In the rows, zero is written as 128.
Known rows, with every step that occurs
T X M Z: [102 135 149 120 126 142 117 156 127  78 166 122 127  97 110 187 112 155
 190 129 110 111  88 138 143 109 197 139  93 101 108  89 126 119 149  75
 193 135 120]
J V N Q: [111 136 173 106 144 143 116 181 168  88 116 127 119 126 123 201 116 168
 151 117 135 111  66 154 117  78 155  95 139 110 135 104 130 118 157 123
 135 111 131]
F T V: [ 94 146 205  95 127  95 134 118 148  93 145 111  95 129 140 235 138 114
 165 102  95 110 107 134 160 106 129 132 129 108 135  93 127  90 153 137
 140 112  95]
F T X: [123 127 182  92 131 113 124 134 110  88 148 105 107  99 119 200 134 102
 178 103 103 108  86 126 155 108 154 127 142 110 131  88 133  89 151 122
 158 131 105]
T X M: [111 139 165 116 131 142 103 182 124  76 153 126 112  97 130 195 133 139
 186 124 112 112  62 133 145 113 170 133 118 107 120  89 117  99 146  96
 191 132 119]
N V T X M: [113 153 180 113 153 117 119 160 134  90 137 115 105 108 120 189 134 126
 188 102 110 109  58 142 128 131 169 157 114 100 111  75 121 108 127  96
 192 134 115]
Z V N Q: [102 122 171 122 166 161 108 158 130  79 122 142 104 111 134 166 115 143
 150 122 109 115  67 152 153  85 153  99 111 120  95  85 134 118 164 107
 134 108 126]
Z L: [107 143 165 116 131 137  83 138 120  79 147 107 104 127 140 208 113 132
 142 140 112 117  94 127 169 122 153 132 119 123 124 115 121 121 133 114
 176 145 132]
C J: [116 138 151 125 123 135 110 143 135 116 131 124 101 111 134 200 130 112
 157 131 126 121 100 149 178 112 124 146 158 126 146 113 138  97 138 108
 149 116 150]
M X T V Z: [ 74 152 179 113 123 133 140 167 159  68 130 107  91 134 130 230  93 163
 153  92  85 140 120 156 152 144 185 116  89  97 120  72 120 101 137 103
 141  98 107]
Z V J: [102 125 155 135 152 145 117 123 138  95 131 136 115 139 142 220 128 140
 128 107 104 104  82 132 151 116 126 136 130 135  96  67 123 113 149 114
 135 121 115]
L C: [110 151 182  90 115 121 112 139 130  90 147 137 118 109 139 220 146 123
 157 121 131 114  84 146 147 114 162 121 119 151 124 113 125 108 127 144
 166 115 149]
F A: [104 134 179 103 134 122  64 122 135 100 136 117  98 137 126 217 113  99
 163 107 124 120 114 126 165  97 143 126 117 143 151  89 146  92 157 131
 173 124 161]
B V: [107 148 179 124 129 113 106 151 153  93 136 114 106 119 151 203 112 117
 133 132 128 104  97 136 159 107 133 123 116 121 153 110 110 116 108 140
 166 119 112]
X T: [ 88 154 174 107 121 119 130 157 127  77 130 115  78 119 126 209 123  97
 152 106  98 124 101 139 160 113 149 104 118 116 131  91 130  88 109 133
 153 108 138]
M X T: [ 90 147 175 105 124 131 140 172 127  83 136 110  78 108 101 192 104 121
 158  97 107 125 103 135 172 132 169 100 123 116 117  93 111  86 116 126
 148 115 128]
Z L C J: [119 148 174 109 122 158  95 139 130 101 139 136 131 100 139 219 138 138
 147 134 136 105  76 152 161 139 159 161 139 137 123 136 142 107 130 114
 172 133 161]
Q N: [111 125 166 119 107 127 114 126 126 101 147 110  97  98 118 190 123 113
 170 152 106 110 118 132 141 108 152 107 133 135 140 116 129 113 132 124
 146 112 145]
C J V T: [111 156 155 109 128 139 118 152 171 136 113 113 111 122 126 221 136 133
 152 118 131 126  92 151 153 112 133 156 170 110 160 102 129 113 126 119
 153 134 131]
X T V Z: [ 75 159 178 105 122 121 125 154 156  63 125 110  92 150 152 240 114 137
 147  95  77 137 121 156 140 129 168 114  84  95 129  70 143  99 131 110
 145  90 112]
M X: [109 134 167 114 125 130 115 157 129  95 147 114  97 109 112 191 104 141
 157 120 126 125 102 131 177 118 159 120 134 138 122 107 101 113 142 120
 148 130 126]
Q N V Z M: [ 92 122 149 118 137 116 107 125 154 105 160 105 116 106 131 203 121 164
 166 140  98 109 125 143  88 150 182 143 117 153 118  90 142 112 130  97
 152 100 135]
M Z V B: [102 119 139 130 174 131 132 114 160  87 155 109 140 134 128 200 115 160
 148 119  89 112 107 145 150 108 152 100  84 110 102 115 132 148 145  88
 147 141 112]
V T X M Z L: [101 152 145 128 132 158  97 149 109  84 156 106 126  97 101 195  99 157
 183 135 105 130  77 130 154 136 222 162  76  79 101  76 127 143 146  73
 217 176 120]
L Z M X: [ 98 145 131 117 134 145 109 153 146 106 185 133 133 105 126 207  92 192
 157 113 128 130 117 121 149 154 202 148 109 155  99  94 113 119 143  97
 179 126 122]
T V Z M: [ 75 153 159 112 128 119  97 151 165  95 158 117 117 139 157 251 116 186
 150 119  97 131 117 143 135 137 181 146  94 120 125  77 124 110 162 101
 170 102 111]
M Z: [101 135 147 119 119 117 122 122 131  93 156 112 110 122 114 198 105 129
 153 131 115 125 132 140 163  99 166 124 108 127 124 105 126 131 138 106
 156 133 138]
M Z L C J V: [107 142 162  97 121 155 120 132 175 117 151 129 161 110 117 225 121 189
 141 136 148  91  96 163 128 135 184 164 137 131 123 143 132 131 121 101
 173 142 140]
Q N V: [111 116 181 115 132 100 128 111 146 104 150 108  97 111 121 182 126 112
 166 136 109  85 118 146 122 115 140 119 143 146 131 122 121 112 118 117
 136 105 138]
X T V N Q: [ 81 155 203 104 137 134 140 176 153  62 110 135  78 126 119 216 108 137
 161  95 101 115  78 162 139  91 160  85  95  75 117  84 143  91 144 119
 139  74 129]
N Q: [102 146 164 117 120 125  91 163 120  76 135 142 106 119 143 201 107 122
 149 116 117 102  90 146 162  92 136 104 110 125 139 122 127 112 144 133
 144 111 158]
X M Z L: [ 81 144 142 136 128 151  95 140 118  71 166 109 129 110 117 201 108 164
 164 151 113 120  99 129 159 125 189 149  89 107 100 103 131 128 141  86
 193 158 136]
Z V B: [109 126 154 124 177 129 114 137 157  83 141 121 127 133 150 210 133 142
 147 116  89 112  81 142 156 111 127  97 107 117 117 114 126 126 149 107
 143 134 114]
L C J V: [116 149 177  87 116 141 127 153 182 122 136 142 140 111 139 226 151 153
 149 119 151  96  79 163 127 120 145 149 165 141 146 134 129 101 124 132
 153 112 142]
J C: [105 120 165 101 124 122  86 142 128  86 155 114 122 118 156 214 140 117
 156 128 111 121  90 146 155 112 138 134 150 133 154 105 128 125 122 131
 139 109 162]
Q N V T: [111 135 180 116 130 101 130 106 138 116 133  99  90 111 111 188 123 102
 174 132 101 107 112 142 124 122 148 131 129 132 131 101 127 124 114 125
 145 121 140]
C J V N Q: [120 134 166 113 141 163 119 183 175 111 109 137 124 116 119 194 123 164
 159 120 144 114  61 170 133  84 139 127 167 103 144 113 143 105 158 101
 131 108 147]
M X T V: [ 81 152 200 101 121 121 152 165 155  86 137 115  77 126 109 220 103 144
 153  85 103 109 111 143 173 130 163 102 108 100 121 101 102  92 123 119
 146  99 101]
Q N V J: [117 116 169 129 131 114 137 101 146 103 141 114 112 126 114 215 131 128
 157 119 110  76 102 141 101 125 122 133 149 142 110  92 139 109 135 115
 120  98 143]
X M: [ 94 151 159 126 125 134  96 164 129  75 147 123 111 111 143 202 138 131
 175 134 117 123  75 129 155 113 149 133 121 119 125  94 124  98 141 117
 176 131 136]
L C J: [120 151 170 103 113 141 117 142 137 110 134 143 126 100 136 214 152 124
 159 122 139 111  87 158 159 122 140 148 150 143 133 125 140  96 129 125
 156 112 164]

Rows
[ 71 144 162 110 156 126 140 170 152  92 154 106 100 119 107 206 101 178
 150  84  97 125 113 144 122 175 200 137 108 137  95  71 122  84 114  97
 153 104 120] => N V Z M X T
[121 115 169 122 151  98 139 115 172  93 147  97 122 122 120 201 132 132
 175 125  96  85 101 147 106 118 124  93 127 120 133 143 135 123 132 109
 134 115 140] => Q N V B
[105 129 130 134 155 157 113 107 149  90 147 148 140 143 164 220 118 161
 128  99 101 116  99 137 138 127 149 152 115 147  79  62 141 132 151  92
 144 116 117] => L Z V J
[ 98 133 143 118 153 149 105 117 146  88 155 142 129 125 171 183 114 142
 137 119  98 120 117 138 152 119 167 136 101 148  96  91 130 135 138  94
 160 121 115] => L Z V
[113 155 160 120 130 144  99 169 116  90 138 117 107  97 122 202 133 125
 192 119 105 132  55 132 149 120 180 147 105  88 121  67 122 108 143 103
 197 148 120] => V T X M
[ 96 152 189 110 146 116 160 170 180  76 139 107  98 138 108 240 109 162
 162  81  87 109  90 147 155 131 151  82  97  77 125 117 112 100 137 111
 140 110 103] => M X T V B
[ 98 132 132 118 137 164 112 187 188 134 151 115 139 113 119 221 105 222
 149 119 134 136 101 145 130 158 185 168 161 134 136  92 118 101 150  84
 153 129 117] => C J V Z M X
[107 151 183  97 123 140  90 137 121  76 148 129 127 110 141 221 133 144
 146 134 128 108  79 142 152 135 174 133 109 141 113 126 123 120 126 133
 182 143 146] => Z L C
[113 138 165 119 138 146 105 166 127  77 123 132 104 111 121 189 112 136
 162 123 121 129  75 149 148  81 154 101 114 114 123  92 141 114 163 118
 137 104 151] => V N Q
[106 118 161 122 130 118 115 112 146  87 140  95 113 120 138 189 117 131
 163 138  89 111 132 158 101 128 163 127 122 143 128  98 145 120 134 101
 128 104 142] => Q N V Z
[109 137 178 106 131 132 118 157 113  76 158 112 116  85 127 201 152 115
 199 107  97 110  61 124 145 118 167 143 135  99 116  75 138  74 156 114
 178 139 106] => F T X M
[ 90 144 131 120 132 135  84 152 136  93 156 114 121 124 147 228 118 164
 152 130 105 150 110 133 135 139 182 143 107 141 122  72 137 109 147 106
 174 121 133] => V Z M
[114 148 149 119 124 173  79 141 128  85 130 125 148 109 152 228 126 159
 146 138 119 137  86 163 140 151 185 173 120 136 123 111 157 114 138  97
 164 137 167] => V Z L C J
[105 138 139 120 137 170  83 160 170 103 122 103 139 137 156 222 111 182
 134 137 112 130  97 159 136 138 162 167 149 117 147 108 142 123 144  83
 153 141 129] => C J V Z L
[107 154 170 104 133 139 114 185 162 100 133 113 121 109 124 214 134 158
 183 114 119 118  51 132 122 115 183 142 127  89 135  75 108 113 134 107
 197 147  96] => J V T X M
[ 77 150 195 100 151 142 164 181 167 104 152 116  80 107  80 226 112 182
 172  97 113 132  90 134 146 137 204 117 113  97  90  69 110  78 146 102
 166  92  92] => Z M X T V N
[ 82 106 137 140 151 160 110 122 141  82 170 131 162 118 137 218 139 173
 154 119 105 103  68 146 128 127 160 168 122 115  87  57 140 130 143  89
 137 119 140] => X M Z V J C
[111 137 159 107 128 136 121 158 178 127 127 121 117 123 137 214 133 146
 149 121 135 106  99 151 148 110 121 145 177 124 157 121 123  99 130 111
 145 119 127] => C J V
[ 71 164 172 103 126 135 146 164 174  98 174 138 107 118 124 232  91 195
 156  85 107 117 126 136 142 161 210 135  88 121  95  84 111 100 123 100
 180  96 101] => L Z M X T V
[106 157 160 137 129 135 118 162 146  96 146 107 126  94 111 191  94 147
 173 126 118 112  79 138 141 118 200 154  72  79 132  71 115 136 116  99
 213 148  97] => B V T X M Z
[ 91 151 203 109 138 146 152 193 152  68 120 132  79 115  90 201  89 165
 164  86 106 112  78 161 156 109 178  85  97  79 107  86 119  95 154 111
 128  84 121] => M X T V N Q
[103 136 148 124 131 159  97 155 120  72 171 112 134  98 107 189 101 171
 179 142 111 108  81 133 145 128 211 150  87  94  97 101 126 132 150  66
 210 158 119] => T X M Z L
[132 147 161 100 135 146 123 166 166 135 114 117 115 111 114 211 129 141
 166 108 128 114  74 150 139 113 156 156 168  98 154  96 120 116 133  98
 171 135 110] => C J V T X
[125 147 167 105 132 125 108 146 114  99 130 115  99 112 119 203 119 110
 170 111 104 131  84 134 158 109 170 132 118 102 133  80 116 125 138 110
 177 141 118] => V T X
[ 90 137 132 121 133 143  96 167 137 103 166 111 119 110 120 215  96 189
 153 124 113 151 110 128 148 152 200 144 110 145 111  73 117 108 157  99
 167 129 120] => V Z M X
[103 118 163 129 139 133  91 113 138  81 145  87 120 121 138 193 105 146
 155 149  86 111 122 148 106 149 180 140 112 137 118 108 144 133 132  90
 143 127 142] => Q N V Z L
[ 94 114 153 124 140 128 121 145 155 111 172  99 117  98 104 187  98 189
 172 133 110 112 129 141 103 165 199 140 123 154 106  90 120 110 138  92
 144 110 124] => Q N V Z M X
[112 149 182  92 127 158 101 153 175 111 135 132 149 112 143 232 140 170
 138 131 148  91  72 156 131 134 159 159 163 139 134 143 125 109 120 118
 166 140 138] => Z L C J V
[103 155 177 118 125 148  80 147 152  66 139 112 146 118 172 230 106 169
 121 138 121 118  84 156 127 149 197 146  79 136 130 107 130 135 111 132
 186 137 126] => B V Z L C
[113 113 172 109 147 106 111 114 145  92 148 118 135 146 147 234 143 134
 140  96 115  90  73 151 115 129 111 163 171 139 126  90 138 116 126 118
 114  96 158] => N V J C
[ 75 152 164 109 131 132 135 182 133 101 160 118  86  96  93 209 108 152
 160 100 117 119  99 123 161 150 190 116 122 127 106  88 104  77 116 124
 170 112 121] => Z M X T
[113 132 169 111 159 144 110 139 122 103 130 127  97 107 129 183 118 118
 158 109  92 119  75 141 164 115 170 133 105 110 108  69 110 130 136 102
 180 141  92] => Z V T X
[ 90 162 189 107 146 102 150 155 177  68 130 109 101 152 138 252 129 139
 160  85  79 109  89 152 142 114 131  82  93  73 134 113 131 103 134 116
 146 101 115] => X T V B
[102 138 162 115 149 107 105 130 148  77 137 106 114 145 158 205 113 134
 146 111  98 129 115 156 128 130 152 142 114 140 125  87 141 118 139 102
 138 117 131] => N V Z
[105 157 168 101 127 118 113 150 165 113 126 108 105 138 130 223 126 136
 151 115 122 131  94 131 138 105 148 123 141 118 148  90 111 129 125 138
 159 141 112] => J V T
[ 96 138 155 111 131 131 111 169 131 115 172 123 103 104 103 205 104 171
 159 123 132 121  97 114 167 140 179 133 131 145 112  96  95  99 144 120
 177 129 122] => Z M X
[ 93 152 128 115 129 133  97 136 145 105 177 139 127 117 153 219 115 167
 155 122 118 128 115 126 134 135 188 151 107 148 110  90 135 120 138 104
 189 119 132] => L Z M
[ 98 136 147 107 128 137  99 158 174  88 130 106 128 147 160 230 114 167
 137 122 105 136 107 150 116 117 163 128 129 129 151  89 126 122 145 110
 142 126 117] => J V Z
[ 98 151 145  98 126 154 107 168 188 126 146 139 158 109 148 250 145 204
 149 121 140 124  81 166  95 150 185 172 146 153 134 100 137  96 133 110
 166 111 139] => L C J V Z M
[ 95 115 154 125 164 159 126 136 133  84 135 139 120 109 111 162  95 156
 152 128 108 114  95 157 150  81 177 106  85 113  86  86 139 139 165  90
 135 112 128] => M Z V N Q
[135 153 180  81 123 146 129 160 167 130 118 135 137  98 117 225 150 152
 170  99 143 102  57 163 124 123 176 161 154 118 148 109 122 112 121 116
 178 128 125] => L C J V T X
[122 129 163 106 148 159 131 165 178 125 117 115 118 121 116 205 138 152
 160 129 143 131  77 153 135  97 142 136 186 115 140 102 141 103 148  97
 145 115 123] => C J V N
[102 104 157 119 156 148  97 118 135  90 144 134 136 132 159 227 144 139
 133 108 101 102  68 146 141 122 123 151 153 137 114  72 132 123 139 117
 116 105 140] => Z V J C
[100 153 152 126 119 173 107 143 132  91 160 135 156  87 117 210 132 174
 173 147 138 109  78 152 150 144 192 177 109 119  97 124 150 113 133  86
 192 149 166] => X M Z L C J
[112 142 160 106 148 116 123 161 197  93 137 104 138 150 140 242 134 167
 148 113 114 107  79 142 122 104 124  95 139 109 154 135 119 124 144 121
 146 135 115] => J V B
[ 93 118 153 124 156 157 124 152 132  80 165 129 132  94 121 169 115 163
 177 126  99  99  84 140 147 114 197 137  84 106  82  79 118 123 150  64
 187 136  93] => T X M Z V
[ 85 143 139 133 119 134 116 142 128  80 165 116 123 110 118 198 120 147
 178 138 116 125 102 134 153 110 176 138  99 112 112  92 131 115 145  97
 175 136 142] => X M Z
[ 98 138 146 121 127 137  95 119 120  84 161 105 118 126 119 201  92 147
 147 150 112 119 124 132 164 117 181 134  96 119 111 115 125 141 138  95
 174 155 138] => M Z L
[100 145 181  99 146 130  93 126 143  64 144 116 142 132 161 224 123 165
 138 120 114 116  95 161 111 159 186 157 100 153 101 110 143 124 123 107
 165 131 142] => N V Z L C
[ 90 156 205 102 141 126 155 154 154  75 121 110  76 132 115 224 132 129
 165 103  97 135  94 152 146 101 168  98 112  87 113  71 136  92 139 109
 151  83 109] => X T V N
[100 112 152 119 173 154 138 119 135  94 143 117 117 112 105 169 112 150
 155 137 105 137 109 144 151  96 185 120 103 119  83  68 137 138 156  82
 150 126 107] => M Z V N
[101 151 152 108 131 140 127 166 162 102 149 112 133 110 100 210 114 173
 187 119 115 116  79 141 113 110 207 147 102  84 121  77 115 136 138  90
 194 158  99] => J V T X M Z
[105 127 153 112 153 140 128 120 124 107 143 120 112 106 107 174 103 134
 162 112  93 119 103 143 161 111 198 138  85 105  94  67 116 147 140  82
 177 146  96] => M Z V T X
[110 142 155 112 118 156 112 117 129 106 154 132 142  98 114 212 117 157
 154 140 137 106 102 157 159 135 182 167 117 133 109 135 146 127 129  98
 175 140 165] => M Z L C J
[ 89 153 151 134 135 130  88 164 161  99 152 111 126 119 162 226 103 169
 131 133 115 130 105 138 128 140 183 148  94 131 142  80 123 116 121 121
 184 115 109] => B V Z M
[106 151 145 124 126 142 118 151 120  91 153 112 118  95  98 193 110 140
 197 123 106 132  83 137 144 117 205 150  85  86 110  62 130 131 146  82
 200 150 121] => V T X M Z
